Known rows, with every step that occurs
sirorup muli deze figol dadet: [-34 -162 -92 -142 217 25 50 535 -148 120 300 82 -27 54 99 18 150 -37 23 -53 -397 280 -66 130 0 -6 -31 176 7 -127 -152 127 -85 247 5 146 282 -3 -209 -12 -136 72]
sirorup muli deze dadet: [-12 -223 -100 -105 -39 144 37 538 -141 64 133 7 -42 75 -15 -40 23 50 -21 -12 -33 333 47 -177 72 -40 9 73 47 -43 -93 -30 -73 69 -118 93 154 -45 -224 -3 -117 60]
tidu futu: [97 -111 -5 45 -53 13 -54 145 54 -7 13 6 -25 -74 27 -119 -31 14 42 71 -119 -90 -61 -130 145 16 -15 -29 206 -96 38 -3 -140 6 15 28 -4 -45 149 57 79 -75]
rebe dadet futu muli deze figol: [348 -197 30 -86 339 390 21 110 -283 -169 369 47 221 -71 145 -18 -176 -52 -74 -27 -428 10 81 -16 -32 -113 -57 132 -209 -195 286 152 182 236 -4 272 -6 -80 -85 17 186 40]
rafop tota rebe: [-33 -50 35 29 -187 -76 -36 -147 100 -28 -34 265 2 118 99 76 -70 -78 346 -179 156 49 62 -277 -90 -76 -55 -16 -10 43 -83 12 115 -49 -2 222 4 2 -218 8 -96 135]
tota dadet rafop sirorup muli deze figol: [130 -178 -61 -53 262 211 77 270 -49 106 415 -170 186 141 -14 103 -146 149 -263 24 -235 345 -52 34 244 -201 -15 464 78 -16 -59 -20 -9 212 -60 295 145 4 -247 -138 -154 172]
muli deze: [112 -100 -63 -35 52 138 62 71 -93 52 67 -6 -14 67 -78 19 47 17 98 23 -88 -2 10 -103 -31 -41 7 99 -51 -17 9 86 -75 102 -62 205 94 -10 -23 -60 26 22]
figol dadet: [43 -13 -118 -23 4 -37 -44 139 24 3 67 13 3 92 90 48 51 -92 22 -52 -21 -44 -74 142 135 151 -25 36 -99 -71 -80 121 -155 87 48 14 123 86 -152 29 -70 -64]
tidu futu muli deze: [321 -179 -32 -43 163 263 -76 256 -118 -34 77 -158 46 52 -25 -161 -114 15 -20 72 -466 -134 -26 -335 152 -97 -3 -93 -126 -220 136 136 -212 141 -98 225 158 -56 90 -39 151 -96]
tota rebe dadet rafop sirorup: [82 -55 -99 81 -260 68 -34 -30 139 -110 69 43 201 48 124 269 -108 66 -226 -41 218 47 19 -120 79 -134 -36 295 24 58 207 -47 48 94 -12 318 -202 -25 -95 122 -98 177]
rafop tidu: [-41 29 96 -2 151 25 34 -99 -12 43 -151 110 62 90 -13 138 -38 2 2 12 -142 -6 -13 -122 19 -26 0 -57 -104 75 69 63 104 -29 -40 142 61 65 -178 -106 -90 -84]
rafop sirorup muli tidu: [-171 11 -19 -40 -22 -111 77 288 -179 79 -152 -247 182 78 48 77 22 191 -274 -107 -481 222 -46 -28 92 -195 -3 -52 -9 95 -93 -143 -118 -14 -112 159 245 137 -161 32 -282 129]
rafop tota: [-111 -64 -14 22 -1 7 28 -117 11 -54 -20 118 -15 62 115 2 -106 -121 234 -95 -33 -50 63 -96 -37 -118 -40 -127 -92 35 -171 61 23 -68 -19 120 -30 38 -101 48 -51 -20]
tota rebe dadet futu muli: [469 -130 -24 5 -135 181 -141 -65 17 -249 75 59 246 -12 187 48 -248 -87 -266 -104 66 -19 90 -238 -56 -37 -36 115 -209 -131 347 1 217 64 28 163 5 -73 -247 74 88 52]
dadet futu muli: [339 -87 -29 -27 150 311 -51 -22 -94 -165 27 -281 172 -40 77 -72 -279 -97 -191 -48 -69 -11 19 -32 49 -11 -20 -106 -225 -104 142 106 95 19 15 14 100 17 -115 -14 106 -87]
figol dadet rafop sirorup muli deze: [78 -176 -325 -29 -25 220 47 450 -4 2 90 -331 119 134 103 171 -78 -10 -324 -27 -155 190 -124 93 228 -74 -22 239 -129 30 -156 153 -294 225 -71 315 289 95 -261 48 -251 -23]
tota dadet: [244 -31 -6 26 60 -3 -68 -166 93 29 148 40 67 153 -68 -41 -80 54 -41 13 55 6 14 -69 187 31 6 234 14 -57 -9 -66 38 -9 20 5 75 25 -168 -105 -9 7]
figol deze dadet petas: [-120 -54 -39 -44 17 181 -28 421 -87 -41 79 49 30 7 85 -1 14 -14 158 16 173 131 -76 -72 374 5 -11 -13 -19 -91 -161 -74 164 -48 -20 -92 -58 -44 -130 72 -90 -184]
sirorup rafop: [49 -46 22 -16 8 -63 16 314 -3 -27 33 -226 -22 40 104 -83 -55 -91 22 -15 -162 182 -112 -127 -93 -49 26 -85 -40 -28 -55 6 3 -41 -11 -133 36 -41 -29 142 -62 83]
dadet futu muli deze figol: [285 -160 29 -120 437 425 79 131 -292 -47 315 -93 169 -53 59 -53 -129 -64 -17 -32 -364 88 23 35 8 -28 -45 14 -224 -166 143 174 162 207 -21 195 83 -44 -117 -99 126 51]
figol deze dadet rafop: [-101 -99 -70 -64 57 373 8 269 -35 11 336 -128 17 68 66 16 -83 56 29 -78 267 258 -114 93 354 75 -8 26 47 -109 3 -39 97 38 26 -68 -121 -53 -51 140 -80 -133]
rebe tota: [39 21 52 -13 -155 -22 -31 -82 -59 -22 113 249 -48 89 125 54 153 18 -20 -2 57 -63 69 -170 -65 11 21 89 181 -5 159 28 65 -24 14 105 22 -67 -197 16 66 -11]
muli deze figol dadet: [22 -78 -28 -129 311 72 77 306 -167 109 359 222 -24 66 30 58 180 -39 244 -61 -306 85 -73 186 111 131 -42 166 -31 -145 -68 229 -76 261 16 185 114 18 -126 -49 -20 64]
muli sirorup rafop tota: [-29 -135 86 6 67 -108 111 248 -56 -60 -27 -162 43 74 284 74 -47 -237 90 -102 -186 187 -101 -310 -9 -119 -60 -374 -123 23 -230 32 -156 -49 -118 97 70 -18 -97 130 -198 217]
rebe dadet futu muli: [405 -128 -93 -6 35 262 -89 -46 -64 -294 123 -97 227 -74 198 -15 -274 -82 -350 -44 -141 -78 85 -55 -14 -63 -17 9 -304 -123 276 43 111 51 15 69 -14 -42 -113 111 158 -90]
muli tidu futu: [-59 -105 65 8 14 -21 -33 63 -121 90 113 -88 32 22 10 -66 -25 113 10 8 -506 -89 -107 -211 196 4 -33 -45 147 -121 113 -11 -176 17 -83 7 60 42 50 34 -4 28]
figol dadet rafop sirorup muli tidu: [-141 -105 -216 -37 -57 60 13 302 -63 72 108 -469 163 187 174 229 -78 62 -420 -112 -402 227 -164 160 280 -37 -43 119 -76 17 -117 10 -289 144 -83 115 293 179 -318 117 -335 64]
deze figol dadet: [-120 -1 18 -91 258 -70 9 203 -67 75 259 211 7 -7 133 44 153 -57 121 -78 -200 65 -73 275 123 150 -43 63 80 -155 -86 132 -40 163 90 6 36 55 -39 11 -59 58]
deze figol: [-107 17 128 -57 231 -46 69 80 -99 74 204 193 3 -73 22 0 93 24 91 -23 -169 105 -16 147 -16 -37 -22 11 117 -66 4 22 110 83 37 -7 -84 -23 87 1 20 113]
futu muli sirorup rafop: [152 -82 161 -65 232 -50 13 399 -132 -88 -7 -450 96 86 198 3 -41 -152 -267 -78 -443 222 -140 -283 85 -66 7 -363 -263 -115 8 -2 -235 48 -132 -28 198 -20 21 64 -106 205]

Rows
[24 -68 106 -20 96 -141 85 357 -86 -5 7 -255 27 -2 183 38 66 -110 -171 -19 -215 236 -158 -198 45 7 -28 -225 -22 -5 -78 -19 -198 16 -98 -44 88 -38 -6 74 -148 221]	muli sirorup rafop
[168 -105 201 -3 351 78 -39 174 -104 -43 -231 -111 158 31 128 137 -84 -58 -249 39 -566 -69 -142 -400 288 -56 -41 -393 -134 -108 198 75 -266 67 -139 295 210 40 45 -126 -59 -26]	rafop tidu futu muli sirorup
[238 -17 -52 46 -74 137 -35 -248 70 -26 277 19 159 252 73 165 -72 103 -338 1 219 -18 31 -121 308 -49 22 373 240 32 155 1 17 18 -4 253 -16 17 -338 -49 -31 15]	rebe tota dadet rafop sirorup
[-69 -137 15 -118 188 71 86 416 -177 94 192 70 -37 -17 25 -4 101 40 16 -14 -391 287 -4 -19 -127 -167 -4 173 81 -63 -65 12 62 164 -45 121 165 -75 -64 -35 -76 141]	sirorup muli deze figol
[262 -79 6 41 -143 -11 -125 -201 11 -101 236 259 12 231 102 85 -44 -73 -104 119 137 -168 60 -406 233 -24 8 390 194 -49 56 -31 156 -56 -16 -1 62 -67 -418 -123 82 -52]	rebe tota dadet petas
[-35 -235 -51 35 35 315 -27 164 19 30 96 -5 67 113 17 74 -217 -50 -21 94 0 45 -106 -268 393 52 -44 -56 220 -88 130 109 -47 11 -75 64 -126 24 -74 13 -66 -114]	deze dadet rafop tidu futu
[255 -86 20 -124 395 241 -43 191 -173 -87 325 -76 195 -25 222 -26 -148 -166 -80 -122 -250 50 -73 290 177 133 -71 -66 -170 -245 68 202 69 180 95 28 124 59 -218 -1 58 -15]	deze figol dadet futu muli
[313 -130 -57 55 -281 96 -84 -106 53 -173 135 245 148 -80 191 134 -89 -69 -123 -55 351 -21 81 -161 -93 53 -53 298 80 -13 234 -35 217 21 65 176 -97 -79 -256 96 44 79]	tota rebe dadet futu
[309 -224 110 -22 220 184 60 229 -167 -214 43 -447 194 23 394 -18 -320 -347 -127 -163 -274 136 -87 -318 55 -118 -72 -472 -353 -79 -95 108 -76 -26 -110 112 175 9 -216 115 -87 125]	dadet futu muli sirorup rafop tota
[198 -68 51 -70 200 272 -9 -59 -264 -45 117 -367 244 72 74 -9 -250 -7 -194 -104 -454 -2 -20 -69 115 23 -43 -134 -279 -122 211 52 77 42 -79 11 175 90 -193 -22 8 8]	dadet futu muli tidu
[-104 -58 -126 3 -22 212 37 156 -29 -1 99 -123 150 52 26 131 -124 37 -151 -28 255 174 -20 76 388 -18 -27 14 136 37 -37 18 -49 22 -71 129 -206 66 -69 108 -128 52]	deze dadet rafop sirorup
[-127 -97 -174 -59 129 103 49 482 17 35 217 -168 120 7 195 167 -41 -33 -309 -87 -220 308 -150 362 213 -62 -45 160 79 -51 -170 72 -109 196 43 120 129 85 -189 88 -258 99]	deze figol dadet rafop sirorup muli
[78 -163 25 42 -286 -140 -70 163 122 -163 94 198 35 130 305 38 -124 -169 194 -172 -67 181 45 -475 -234 -176 -36 9 -78 -31 -5 -21 149 -43 -8 132 -90 -68 -220 245 -140 199]	sirorup rafop tota rebe dadet
[50 -118 -1 66 -286 -88 -74 -179 115 -128 31 429 45 98 199 136 -80 -90 237 -156 92 -17 137 -360 -164 -156 -51 123 -16 17 52 -16 142 -17 0 279 -118 -50 -192 99 -51 127]	rafop tota rebe dadet
[157 -264 63 -67 234 245 59 380 -269 -212 114 -299 200 59 410 -25 -302 -335 0 -208 -118 306 -50 -319 239 -58 -87 -510 -202 -127 -97 82 -72 -70 -146 74 65 13 -291 160 -128 166]	deze dadet futu muli sirorup rafop tota
[216 -69 21 -86 195 223 -19 137 -168 -29 67 -208 73 128 -58 -41 -86 -4 17 1 -344 14 27 -200 18 -98 24 -82 -316 -135 101 108 -43 147 -95 216 199 -7 -22 -100 79 12]	futu muli deze
[255 -198 50 -16 -110 153 -84 -269 -128 -205 152 18 287 149 264 119 -324 -85 7 -253 -324 -13 121 -412 -27 -139 -91 -26 -326 -122 257 9 211 5 -66 285 95 51 -370 81 -26 132]	rafop tota rebe dadet futu muli tidu
[519 -208 -106 -41 101 431 -29 -7 -164 -219 171 -99 209 -8 133 2 -241 -73 -247 -12 -265 -88 102 -170 -30 -110 -21 115 -352 -137 279 135 41 167 -55 281 88 -45 -156 20 178 -67]	rebe dadet futu muli deze
[147 -153 -179 -112 272 180 129 544 -230 29 188 -60 218 -89 216 115 -7 -56 -94 -81 -236 252 -80 326 111 -23 -75 223 -18 -17 -168 174 -47 226 15 360 244 79 -344 -8 -203 30]	rafop sirorup muli deze figol dadet futu
[11 25 152 -78 167 56 -49 -5 -217 31 53 -240 132 160 -4 -21 -114 99 -115 -128 -588 58 -19 -138 118 -63 18 -173 -225 -135 156 -29 -53 63 -103 39 188 103 -62 -48 -20 76]	futu muli tidu
[245 -105 -33 61 -22 7 -92 -152 92 -54 75 -40 68 150 -51 27 -159 -61 -77 155 94 -101 -12 -197 279 -52 -18 275 6 -40 -106 -70 108 -33 -31 -87 69 -11 -225 -148 -3 -36]	tota dadet petas
[601 -165 140 -41 164 125 -63 104 -150 -181 309 -258 229 206 349 -17 -173 -158 -463 -70 -163 137 -63 -438 236 65 -8 -33 -73 -176 211 8 -32 8 -56 67 266 -76 -498 -21 27 149]	rebe tota dadet futu muli sirorup rafop
[111 -115 -15 66 -233 129 -76 -253 183 -95 72 186 123 169 110 379 -141 -2 -181 -13 99 12 -10 -315 -12 -61 -23 240 -22 45 345 23 187 73 -22 207 -98 -26 -254 -3 -90 72]	tota rebe dadet rafop tidu
[13 -170 134 30 240 -73 56 457 -67 10 -210 -170 79 34 227 63 -5 -117 -132 63 -485 105 -261 -456 167 -19 -32 -312 81 -14 40 41 -258 -10 -130 106 167 -15 -41 20 -164 58]	muli sirorup rafop tidu futu
[622 -127 135 -21 185 167 -81 -176 -150 -157 239 -45 224 152 268 77 -95 -98 -437 -54 -18 -27 26 -317 306 88 -29 42 -40 -125 290 18 -18 46 -34 211 215 -36 -491 -176 92 67]	rebe tota dadet futu muli sirorup
[50 -134 -218 8 -68 159 -60 33 128 -19 221 -189 -5 147 112 149 -93 -154 -143 -17 82 -36 -129 130 250 187 -36 94 -35 -73 -10 150 -142 152 39 -60 66 67 -116 78 -61 -45]	figol dadet rafop
[205 -276 -29 -53 221 340 -89 372 -188 -60 -85 -29 128 190 -34 14 -231 -98 90 174 -406 -73 -41 -639 459 -126 -34 -169 -110 -203 84 182 -35 70 -207 270 98 5 -170 -128 34 -157]	rafop tidu futu muli deze dadet petas
[160 -82 38 -177 423 161 -15 343 -231 57 327 8 57 165 55 -35 74 -48 92 -109 -548 73 -55 120 166 45 -27 -31 -245 -267 36 228 -106 297 -2 220 248 44 -56 -81 10 47]	futu muli deze figol dadet
[69 -192 -155 27 -253 99 -73 -122 195 -40 184 57 21 281 209 243 -166 -217 204 -174 249 -1 -53 -112 122 101 -87 108 -45 -55 -74 179 -9 100 44 191 61 57 -387 70 -158 79]	figol dadet rafop tota rebe
[182 -55 88 -7 237 150 -105 141 -33 -62 -185 -79 146 95 30 -41 -229 -3 -81 34 -521 -123 -70 -349 188 -85 8 -255 -145 -122 197 105 -41 8 -59 183 168 46 -23 -90 25 -174]	rafop tidu futu muli
[207 -234 -172 -35 159 470 -15 451 -136 -54 134 -301 196 122 -8 -51 -237 51 -128 14 -269 62 -38 -265 508 -123 -19 -122 14 -201 97 132 -262 153 -160 359 -26 14 81 68 37 -24]	tidu futu muli deze dadet rafop sirorup
[243 -267 54 51 -193 -14 32 134 -17 -236 86 73 183 -7 498 202 -161 -296 -29 -168 77 183 -27 -475 -107 -56 -113 -42 -124 15 41 18 39 -18 -56 249 -11 -90 -359 217 -160 296]	muli sirorup rafop tota rebe dadet futu
[161 -232 153 8 193 13 -22 455 -91 -132 -35 -341 87 70 349 -126 -215 -245 -40 -109 -603 75 -133 -547 174 -166 -60 -533 -149 -181 -104 81 -326 -10 -152 154 168 -25 37 141 -68 128]	tidu futu muli sirorup rafop tota
[505 -221 -14 17 184 228 -60 -2 22 -223 235 -388 210 220 231 -206 -552 -246 -17 -135 -201 94 -17 -284 142 -117 -27 -119 -342 -145 -98 67 113 -69 -4 31 199 26 -399 50 -35 -35]	sirorup rafop tota dadet futu muli
[-118 -176 16 -6 -64 -59 -49 372 -104 90 74 -207 7 7 76 -84 -48 113 -215 32 -600 110 -99 -242 90 -95 -31 -2 187 -86 19 -110 -190 8 -92 -58 244 26 -31 85 -119 50]	sirorup muli tidu futu
[64 -92 -19 -1 -118 61 -10 -29 -53 64 306 -210 172 349 139 197 -97 219 -592 -54 -261 212 -17 -215 286 -166 19 425 217 37 143 -147 -23 14 -84 186 252 77 -536 -15 -206 140]	rebe tota dadet rafop sirorup muli tidu
